Each row was made from one path, in order. Every step used is in the known rows, and no mark comes twice. Write each row's path.
(in the rows, 128 means zero)
Known rows
zured vogeb: [150 152 156  65 128 107 156 154 145 130 120  95 178  95 146 128 134 147
 136 114 118 128 156 156 157  87  81 154  83 130  83 140  86 154 154 168
 175 114]
rakofiv pozal: [144 146 190  91 138 145 150 129 132 110 108 109 149  82 125 145 148 145
 102 169 136 147 152 109 173 108 101 145 103 150 136 154 101 118 105 131
 139 142]
mogal vunum: [156 138 137  94 138 118 130 129 143 147 113 101 162  93  96 110 144 139
 119 123 115 100 120 128 141 130 108 163 100 198  48 141  88 121 155 153
 108 161]
zured kupopar doful: [176 141 144  68 167 134 136 124 138 136 159  86 124 113 129 129 147 156
 131 131  73 161  87  87 151  84  71 163 138 190 119 136 103 151 134 163
 130 148]
rakofiv doful: [159 145 170  85 157 113 128 128 183 104 143  82 179  70 121 151 140 115
 139 129  71 145 141  66 151 130  87 164 135 136  78 132 121  86 152 178
 155 136]
kupopar doful rakofiv pozal bida vogeb: [158 133 114 116 172 119 113 143 159 121 134 102 168  54 135 154 145 124
 110 152 144 145 108  57 146 109  92 141  88 129 121 161 107 119  95 130
 171 144]
vunum mogal: [157 134 166  82 142 102 138 149 135 142 132  75 176 123  69 110 170 158
 109 117 119 157 147  93 152 105  87 189  96 148  73 165  97 154 116 141
 181 154]
kupopar doful rakofiv: [155 129 113 102 181 110  81 131 162 117 152  91 171  87 119 154 166 140
 128 120 135 155 111  56 125 114  80 164 103 145  81 150 107 140 114 138
 174 157]
doful rakofiv pozal: [136 127 153  96 124 139 120 139 138 127 118 105 153 104  86 130 166 149
 103 163 173 125 152 118 142 109  80 134  92 146 114 154  90 126  89 114
 143 162]
zured vogeb bida: [146 153 139  80 108 103 175 153 163 141 117  86 167  85 150 119 114 118
 128  95 113 128 147 160 177  85  83 130  90 108  91 132  83 154 140 175
 167 109]
vogeb bida pozal rakofiv: [151 114 139  99 145 128 167 118 184 130 120  84 150  87 111 100 124 123
 116 102 128 129 106 133 158 110  47 133 120  94 122 108 112 124  66 162
 155 135]
bida pozal rakofiv doful: [164 104 164  85 189 142 145 117 176  99 136  90 175  91 108 119 149 147
 138 140 126 128 106 111 126 115  30 161 118 112 118 119 121  99  75 164
 176 126]
kupopar zured vogeb bida pozal rakofiv: [137 155 149  58 111 122 140 154 170 127 124  73 180  99 139 105 128 116
 127 119 112 157 122 161 126  67  45 144  74 120  97 175 111 137 104 186
 176 123]
doful kupopar zured vogeb bida: [133 139 155  77 120 135 162 149 143 158 117 110 178 131 113  79 130 161
 137 110 112 146 157 166 144  44  66 152 111 140  78 137 123 156 104 138
 118 119]
bida pozal rakofiv doful kupopar zured: [156 104 166  83 183 151 146 122 172 106 135  94 181 104 102 102 148 151
 141 141 126 134 110 124 115  94  24 161 118 117 113 126 132 104  62 158
 163 122]
vogeb zured vunum mogal koboz: [153 165 182 107 117 126 146 141 134 162 149  31 148 121 119 100 139 123
 105 123  97 144  86 123 134  86  39 145  90 161 135 170  90 145 160 164
 158 154]
bida vogeb zured vunum mogal koboz: [171 168 154 105 131 126 198 151 147 167 122  52 166  90 134  95  94 143
  97 137 102  99  79 133 126 104  53 140  66 135 158 162 107 124 148 159
 175 148]
zured kupopar: [170 140 166  56 137 138 158 125 131 148 142  89 117 128 108 106 144 166
 126 137  78 142 110 130 156  86  66 157 137 187 120 124  98 148 134 159
 113 154]
kupopar zured vogeb bida: [136 171 150  59  98 111 136 155 165 134 126  70 179  95 142 112 125 113
 123 109  98 162 135 155 134  74  67 147  80 130  84 180 108 141 131 186
 167 127]
kupopar zured vunum: [145 149 182  50 116 133 113 131 146 137 147  56 158 123 135 109 153 135
 127 120  81 173 101 136 116  79  60 175 110 165  93 191 117 128 146 175
 133 135]
gipezel pozal rakofiv: [138 122 170  71 143 143 133 128 171 119  98 116 163  96 133 156 160 133
 141 194 149 127 142 102 178  77  62 153  80 146 123 157 104 123 116 133
 165 171]
pozal bida vogeb: [176 140 140  96 136  94 172 147 169 160  94 112 167  25 139 111 106 122
 112 139 105 116 124 113 179 112  91 142  94  93 120 128 125 102 112 155
 147 144]
gipezel pozal bida vogeb zured: [154 149 160 107 105 121 185 139 175 154 100 103 158  42 152 140 119 102
 101 183 130 110 124 110 195  88  85 125  73 121 153 165 106 102 138 139
 157 154]
koboz mogal vunum: [121 172 165 102 124 113 143 133 152 139 116  74 171 116  91 124 139 159
 136 100 122 118 152 124 146 126  79 147 119 205  46 117  89 105 176 157
 137 160]
bida vogeb zured kupopar: [170 179 155  89 131 131 199 144 149 152 122  82 150  96 124 107  89 156
 100 153  96 103  84 123 126  99  52 129  79 145 162 136 109 123 141 164
 166 154]
kupopar zured vunum mogal: [147 148 181  52 112 127 118 144 137 143 153  44 165 135 115  99 162 135
 118 118  84 180 104 128 118  72  63 184 101 167  86 208 111 138 139 171
 149 134]
vogeb bida pozal: [157 123 142 109 133 122 182 113 177 141 133  72 145  84 111  98 120 125
  99  82 119 128 107 138 160 123  66 135 132  98 120 114 107 126  86 162
 147 125]
mogal koboz: [173 136 138 100 166 122 139 130 155 166 102  76 160  59 137  96 130 141
 129 117 105 109 136 147 151 135  65 169 104 148 115 139 116 132 128 147
 133 186]
vogeb zured: [141 180 175 103 127 115 129 130 150 131 132  73 155 103 110 131 132 132
 108 135 110 145 115 102 129 106  49 135  90 147 119 139 106 135 145 162
 171 168]
zured kupopar doful rakofiv pozal gipezel: [163 151 143  79 165 152 134 134 121 134 138  99 111 127 123 122 150 151
 125 150  96 149  98  98 145  81  73 146 117 191 136 148  90 144 102 141
 123 143]
gipezel pozal rakofiv doful kupopar: [134 116 173  80 148 150 143 133 181 114 105 119 176  95 131 154 154 124
 152 198 133 127 148  90 183  69  62 149  96 144 116 147 115 105 115 133
 153 157]
gipezel pozal: [145 136 172  84 125 136 153 123 160 132 117 100 156  90 134 152 153 135
 117 165 134 127 145 111 180  97  89 157  96 154 118 165  97 125 146 133
 153 157]

Write each row's path
[159  96 165  89 191 150 154 118 172 107 133 100 177 102 101 106 148 157
 141 139 131 123 114 120 128 101  28 159 125 114 116 109 128 106  65 152
 160 121]	bida pozal rakofiv doful kupopar
[138 181 200  90 160 157 155 138 109 111  69 131 130 104 137 132 138 143
 111 166 121 138 164 122 164 112 106 150  87 148 140 157  98 114  81 124
 133 126]	rakofiv pozal gipezel
[145 127 141 106 116 129 141 150 147 142 104 111 156  68  99 121 146 131
  97 173 170 112 145 120 157 106  86 121  82 121 132 153  97 109  79 115
 142 156]	doful rakofiv pozal bida vogeb
[150 158 145  89 126 118 195 149 152 138 108  89 158  96 152 100 109 124
 121  84 116 115 136 182 160  91  72 132  86  97 108 131  80 146 112 173
 168  84]	zured vogeb bida pozal gipezel
[136 124 162  58 169 136 116 151 179 103 107 116 196 104 120 129 146 131
 178 168 108 146 148 100 143  60  38 154  98 130  80 126 133 111  92 164
 162 142]	pozal rakofiv doful kupopar zured vogeb
[170 131 147  99 152 109 147 153 137 167 120  60 175  96  88  86 158 146
 110 114 114 135 142 118 152 118  75 187  89 152  94 171 101 155 113 139
 170 174]	vunum mogal koboz
[154 147 149 108 148 130 183 119 161 140 106  88 132  97 121  89 113 124
 108  80 109 121 115 146 154 125  71 139 120  97 121 117 105 123  71 158
 141 113]	vogeb bida pozal gipezel
[149 108 142 107 151 134 177 120 189 131 125  89 160  91 108  97 120 120
 126 104 120 126 112 126 162 100  47 129 135  93 117  99 121 113  63 159
 143 123]	vogeb bida pozal rakofiv doful kupopar
[139 170 161  49 111 114 124 156 153 128 128  76 184 103 140 118 139 134
 130 123 100 163 140 152 121  74  66 163  74 145  77 187 108 143 140 181
 173 131]	kupopar zured vogeb
[153 130 171  94 162 128 145 131 171 120 138 104 183  93 108 124 139 139
 148 127  79 138 155  84 156 101  82 163 150 141  75 112 133  98 132 152
 126 124]	rakofiv doful kupopar
[149 131 124 110 176 125  91 133 152 108 143  96 165  81 124 161 165 134
 116 144 146 156 116  57 137 110  89 151  96 147 106 162 102 133 100 129
 169 149]	kupopar doful rakofiv pozal
[147 124 163  63 182 126 100 136 188  92 109 109 183  85 117 152 152 124
 168 168 106 144 137  68 148 100  45 160 106 127  86 120 128  98 100 170
 172 163]	pozal rakofiv doful
[131 152 160  97 139 149 123 145 121 125  89 119 140 119  94 119 160 149
 111 160 164 118 161 128 136 112  86 138  80 145 116 155  88 123  73 109
 138 150]	doful rakofiv pozal gipezel
[141 145 160  88 132 127 152 145 181 124 139  89 190  91 123 114 123 113
 146 118  71 148 152 107 152  78  77 148 133 131  74 134 130 102 128 171
 133 111]	rakofiv doful kupopar zured vogeb bida
[132 125 173  72 141 153 135 135 183 113 107 112 179  97 131 152 155 118
 151 200 129 136 144  94 171  61  58 150  91 149 115 163 120 104 112 140
 155 158]	gipezel pozal rakofiv doful kupopar zured
[164 149 176  96 188 146 167 118 126 124 105 105 140 120 117  90 137 166
 115 103 116 116 120 153 118 134  61 173 107 122 122 129 107 121  74 144
 153 105]	bida pozal gipezel
[138 180 155  64 112 123 150 154 154 132 114  76 168 108 145  97 120 117
 120 102  98 151 129 170 122  79  61 149  74 123  97 179 105 137 108 183
 167 108]	kupopar zured vogeb bida pozal gipezel
[152 115 141 102 149 128 168 119 195 123 128  78 156  78 115 109 122 109
 122 105 117 130 104 118 160 114  48 131 127  91 119 111 115 108  73 171
 157 129]	vogeb bida pozal rakofiv doful
[150 142 182 102 126 130 153 138 142 128  97 117 144  41 138 139 141 115
  98 174 131 148 152 107 200 101 106 131 104 125 143 150 107 104  91 134
 128 140]	rakofiv pozal bida
[146 169 190  97 115 129 138 127 140 143 150  49 140 122 131 122 135 127
 114 127  95 146  86 118 132  88  42 136 102 158 131 151  96 135 168 169
 149 144]	vogeb zured vunum
[138 125 171  75 146 142 133 130 188 108 109 107 173  82 137 167 154 112
 148 198 131 130 140  82 181  83  64 150  89 143 118 157 109  99 124 148
 168 162]	gipezel pozal rakofiv doful
[153 160 178 113 119 130 180 147 144 134  92 110 151  33 145 133 113 114
  86 187 131 130 131 110 188  99  96 114  80 115 172 156 108  96  97 139
 144 138]	rakofiv pozal bida vogeb zured
[152 129 120 115 170 119  95 138 157 117 139 100 163  60 130 158 162 119
 114 146 144 159 115  53 149 107  92 146  97 136 109 160 105 125  95 130
 162 148]	kupopar doful rakofiv pozal bida
[166 134 139  79 156 146 131 130 133 134 158  89 120 117 116 127 156 151
 120 153 104 153  93  91 149  80  71 146 126 192 134 146  93 147 112 144
 126 151]	zured kupopar doful rakofiv pozal
[150 130 165  95 112 119 156 130 170 148 105 108 153  51 146 147 146 105
 115 171 129 129 143 107 208  89  94 142  96 130 126 161 103 111 134 136
 140 155]	gipezel pozal bida
[139 141 147 115 108 130 142 152 147 142 108 103 153  70  99 122 139 123
  90 177 170 114 134 118 151 101  74 109  73 123 142 155  96 110  83 120
 150 159]	doful rakofiv pozal bida vogeb zured
[170 159 146 108 124  94 172 149 169 161  99 100 162  28 139 113  99 109
 104 146 105 117 111 109 170 106  74 124  83  95 137 132 123 102 120 160
 157 150]	pozal bida vogeb zured
[146 121 169  82 136 150 152 143 125 176 129  84 170 145 103  60 149 170
 134 114 102 149 134 159 135  50  57 177 123 168  90 158 127 153 110 127
 100 134]	doful kupopar zured vunum mogal koboz
[156 155 184 111 114 137 185 145 140 139 102  98 141  43 154 129 115 110
  88 183 124 130 116 117 188  91  95 114  87 121 179 162 104  97 107 142
 134 127]	rakofiv pozal bida vogeb zured vunum
[170 132 129  76 159 135 125 129 139 140 161  84 126 123 112 124 155 154
 128 136  96 152  89  91 140  83  64 154 129 189 117 138  95 152 122 151
 130 155]	zured kupopar doful rakofiv
